Each row was made from one path, in order. Every step used is in the known rows, and no mark comes twice. Write each row's path.
Known rows
vezise > bigo > mibi > nodeno > kemu > rapo: [-2.96  0.22 -0.42  3.04  0.71  1.34 -0.19  0.94  0.26  1.80  0.13 -0.94
  1.03  0.14  0.65  1.92 -0.13  0.19 -1.34  1.29]
kemu > rapo > mibi > nodeno: [-2.62 -1.02  1.23  0.60 -0.37 -0.02  3.42  1.93  0.93  1.68  0.95 -0.96
  0.13 -1.32 -1.70 -0.33  0.86  0.02 -0.63  2.32]
mibi > nodeno > vezise > bigo: [-0.41 -0.24 -1.35  0.78  0.94 -2.86  5.78  1.14 -0.18 -1.40 -1.93 -0.65
  3.47  0.08 -2.01  1.83 -0.81  0.09 -0.28 -0.54]
bigo > kemu > rapo: [-2.94  0.61 -1.77  2.26 -0.34  0.43 -2.22  0.36  0.26  3.45  1.41  0.66
 -1.53 -0.03  1.31  2.76  0.24  0.29  0.81  2.09]
kemu > rapo > mibi: [-3.67  0.31 -0.53 -0.19 -0.22 -1.96 -0.10  1.29  1.30  2.92  2.54 -0.08
 -0.15 -1.57 -1.95  0.34  0.98  0.07  0.72  1.66]
kevupet > nodeno > kemu > rapo > mibi: [-3.49  0.58  0.14  0.03  0.26  0.21 -0.45  1.38  1.05  2.86  2.70 -0.83
  0.14 -1.44 -0.92  0.09  0.91 -0.64 -0.18  3.05]
rapo > kevupet > nodeno > kemu: [ 0.45  0.13  1.78  0.39  1.03  3.68 -2.00  0.54 -0.25  0.50  0.83 -0.30
  0.22 -0.22  1.26 -0.60 -0.23 -1.38 -2.55  1.99]
mibi > nodeno > kemu > rapo > kevupet: [-1.90 -0.36  2.80  1.89  0.82 -0.14 -2.02  1.03  0.39  2.86  1.28  1.45
 -1.39 -1.03 -0.37 -0.13  0.20  0.14 -2.46 -0.79]
kemu > rapo: [-3.14  0.10  0.63  2.41 -0.36 -0.51 -1.50  0.58  0.14  2.08  1.08 -0.09
 -0.88  0.39  0.16  1.36  0.49  0.16  0.02  0.22]
mibi > bigo > kemu > rapo: [-2.81  1.02 -0.93  2.87 -0.07 -0.27 -2.24  0.00 -0.15  3.70  0.66  1.05
 -0.76 -0.47  0.85  3.31  0.09  1.17  0.37  2.03]
vezise > bigo: [ 0.01  0.41 -3.21  0.20  0.01 -1.94 -0.19  0.81  0.10 -0.55 -0.27 -0.23
  2.39  0.24 -1.85  2.35 -0.90  0.30  0.41 -1.18]
mibi > nodeno > vezise: [-0.71 -0.99  2.62  0.81  1.34 -1.33  8.46  0.44 -0.36 -1.19 -2.49 -0.61
  1.62 -0.26 -0.27 -0.73  0.13 -0.37 -1.02  1.05]
rapo > mibi > bigo > vezise: [-0.50  1.42 -4.54  0.57  1.46 -1.63 -3.09  0.19  1.34  1.25 -3.18  0.96
  2.67 -0.47 -3.75 -0.86  0.50  1.11 -0.65  0.10]
rapo > vezise: [-1.43  0.89  0.07  0.00  1.13 -1.03  0.19  1.02 -0.03 -1.67 -0.33  2.08
  0.26 -0.24 -0.13 -0.12  0.71 -1.10 -0.71 -2.13]
vezise > bigo > kemu > rapo > kevupet: [-2.19  0.56 -1.54  1.67  0.09 -1.91 -4.21  1.08  0.62  3.78  1.89  2.60
 -1.11 -1.10 -0.85  2.10 -0.23  0.55 -0.82 -0.28]
nodeno > vezise > bigo > kemu > rapo > kevupet: [-2.48  0.47 -1.09  1.76  0.61 -2.65 -2.27  0.96  0.47  3.42  1.17  2.58
 -0.71 -1.04 -0.78  2.00 -0.22  0.39 -0.83 -0.16]
vezise > bigo > kemu > rapo > mibi: [-3.56  0.92 -3.37 -0.28 -0.12 -2.11 -0.60  1.42  1.40  3.76  2.73  0.44
  0.26 -1.83 -1.66  1.97  0.47  0.30  1.45  2.75]
kevupet > nodeno > kemu > rapo > vezise > bigo: [-2.41  1.17 -2.45  1.58  0.87 -0.88 -1.03  2.02 -0.04 -0.81  0.19  0.61
  2.43  0.45 -1.13  2.85 -0.28 -1.01 -0.81 -1.37]
rapo > kevupet > nodeno: [-0.84 -0.32  0.01  0.64 -0.87  2.16 -3.94  1.57  0.10  0.75  0.99  0.58
 -0.04  0.15 -0.62  0.39  0.16 -1.62 -2.30  2.94]
vezise > bigo > mibi > nodeno > kemu: [ 0.28  0.06 -1.28  0.82  1.53  3.00  1.85  0.49  0.19 -0.22 -1.09 -1.17
  2.34 -0.47  0.78  0.41 -0.76 -0.07 -1.93  1.74]
kemu > rapo > kevupet > nodeno: [-2.34 -0.26  0.36  1.87 -1.04  1.80 -4.70  1.84  0.14  1.66  1.49  0.53
 -0.39  0.40 -0.55  1.02  0.38 -1.52 -2.36  3.10]

Write each row's path
[-2.76  0.10  1.62  2.66  0.25  2.61 -1.86  0.74 -0.21  1.86  1.27 -1.08
 -0.39  0.64  1.47  1.14  0.34 -0.82 -1.25  2.03]
kevupet > nodeno > kemu > rapo
[-3.12  1.08  1.24  1.68  1.72 -0.14 -0.15  1.18 -0.09 -0.24  0.38  1.57
 -0.22 -0.19  0.82  0.46  0.84 -1.06 -1.23 -2.15]
nodeno > kemu > rapo > vezise
[-2.42 -0.21  1.75  1.66  0.72 -1.04  2.51  1.02 -0.30  0.24 -0.87  0.35
  1.16  0.19 -0.37  0.27  0.33 -1.41 -1.79  2.47]
kemu > rapo > kevupet > nodeno > vezise
[ 0.46  1.24 -2.04  0.66  0.44  0.43 -1.14 -0.82 -0.36  2.39 -0.26  1.55
 -0.02 -1.32  0.95  2.80 -0.64  1.38  0.59  2.54]
mibi > bigo > kemu
[-2.86  0.80 -3.56  2.36 -0.30 -0.47 -2.26  0.80  0.26  3.25  1.32  0.61
 -0.32  0.07  0.51  3.92 -0.21  0.50  1.00  1.59]
vezise > bigo > kemu > rapo
[-3.73  0.92 -2.94 -0.18  0.40 -2.80  1.19  1.30  1.26  3.51  2.09  0.47
  0.66 -1.86 -1.76  1.86  0.54  0.21  1.34  2.63]
nodeno > vezise > bigo > kemu > rapo > mibi
[-0.24  0.97 -5.27  0.29  0.41 -0.20  1.09  0.64 -0.05  1.00 -0.40  0.78
  1.65 -0.21  0.43  3.52 -0.91 -0.35  1.05  3.27]
kevupet > nodeno > vezise > bigo > kemu
[-2.41 -0.50  1.20  0.65  1.24 -1.94  7.86  0.95  0.30  0.94 -1.09 -0.25
  1.25 -1.25 -0.60 -0.05  0.49 -0.20 -0.29  2.82]
bigo > kemu > rapo > mibi > nodeno > vezise
[-1.98  0.17 -1.95  1.60  0.48 -2.60  1.55  1.56 -0.14 -0.20 -0.66  0.10
  3.07  0.42 -2.06  2.65 -0.64 -0.59 -0.84  0.55]
kemu > rapo > kevupet > nodeno > vezise > bigo
[-2.50  0.98  1.70  1.23  0.42 -2.72  0.00  0.04  0.10  2.41  0.47  0.55
  1.32 -1.98 -2.42  1.50  0.32  1.74 -0.51  0.97]
kemu > rapo > mibi > bigo
[ 0.50  0.17  1.36  0.38  0.83  4.51 -0.58  0.25 -0.45 -0.20  0.30 -1.34
  0.67  0.38  1.88 -0.32 -0.17 -1.47 -1.75  2.58]
kevupet > nodeno > kemu
[-0.54  0.41 -2.17  0.42  1.07 -3.48  3.97  0.61 -0.18 -1.28 -1.66 -0.29
  3.36  0.26 -1.82  1.98 -0.88  0.09  0.28 -1.12]
nodeno > vezise > bigo
[ 0.19  1.31 -3.99  1.54  1.43 -0.82 -3.66 -0.31  0.76  0.48 -4.06  0.85
  2.50  0.53 -2.71 -0.52  0.14  1.11 -0.92 -0.82]
mibi > bigo > vezise
[-1.39 -0.39 -0.53  1.19  1.38 -0.95  6.93  0.51  0.04 -1.06 -3.13 -0.38
  2.73 -0.25 -0.24 -0.01 -0.15 -0.32 -1.33  2.47]
bigo > mibi > nodeno > vezise
[ 0.22 -0.47  2.41 -0.51  1.48  2.45  3.98  0.61  0.29  0.49  0.24 -1.33
  0.57 -1.46  0.40 -1.55  0.09 -0.31 -1.34  1.54]
rapo > mibi > nodeno > kemu
[-2.07  1.33 -7.91  1.25  0.47 -0.62 -0.98  0.99  0.68 -0.62 -2.13 -0.04
  4.79  0.44 -1.21  3.26 -1.03 -0.34 -0.85  3.41]
kevupet > nodeno > vezise > bigo > mibi
[ 0.08  0.61 -4.41  0.35  0.72 -0.61  2.97  0.57  0.04  1.11 -0.94  0.81
  1.49 -0.63  0.27  3.18 -0.92  0.27  1.08  2.19]
mibi > nodeno > vezise > bigo > kemu
[-0.21  0.34 -1.05  0.80  1.94  2.65  1.94  0.87  0.17 -0.75 -1.32 -0.55
  2.42 -0.57  0.79  0.38 -0.56 -0.48 -2.18  0.93]
rapo > vezise > bigo > mibi > nodeno > kemu
[-3.48  1.34 -1.13  1.60  0.92 -0.81 -1.34  1.32  0.12  0.81  0.61  2.53
 -0.82 -0.33  0.74  1.82  0.85 -0.90 -0.14 -0.82]
bigo > kemu > rapo > vezise
[-2.26  0.33 -0.49  1.57  0.12 -1.19 -4.33  0.81  0.61  3.99  1.97  2.73
 -1.93 -1.10 -0.18  1.47  0.14  0.41 -0.98  0.11]
bigo > kemu > rapo > kevupet
[-2.53 -0.74  2.47  0.74  1.18 -2.32  8.43  1.05  0.25  0.23 -1.23 -0.63
  1.55 -1.03 -1.16 -0.61  0.61 -0.28 -0.74  1.83]
kemu > rapo > mibi > nodeno > vezise
[-0.81  0.28 -2.26  0.82  0.50 -1.99  2.90  1.22 -0.28 -1.43 -1.44 -0.67
  3.68  0.66 -1.59  2.39 -0.84 -0.71 -0.27  0.78]
kevupet > nodeno > vezise > bigo
[-0.36  0.90 -4.75  0.26  0.52 -0.57  0.17  0.84  0.08  1.71 -0.19  1.61
  1.24 -0.57  0.02  3.40 -0.98 -0.25  0.45  2.96]
rapo > kevupet > nodeno > vezise > bigo > kemu
[-3.63  1.05 -0.20  2.17  1.66  0.58 -0.10  1.53  0.20 -0.19 -0.24  1.53
  0.57 -0.30  0.67  0.92  0.78 -1.09 -1.82 -0.78]
bigo > mibi > nodeno > kemu > rapo > vezise
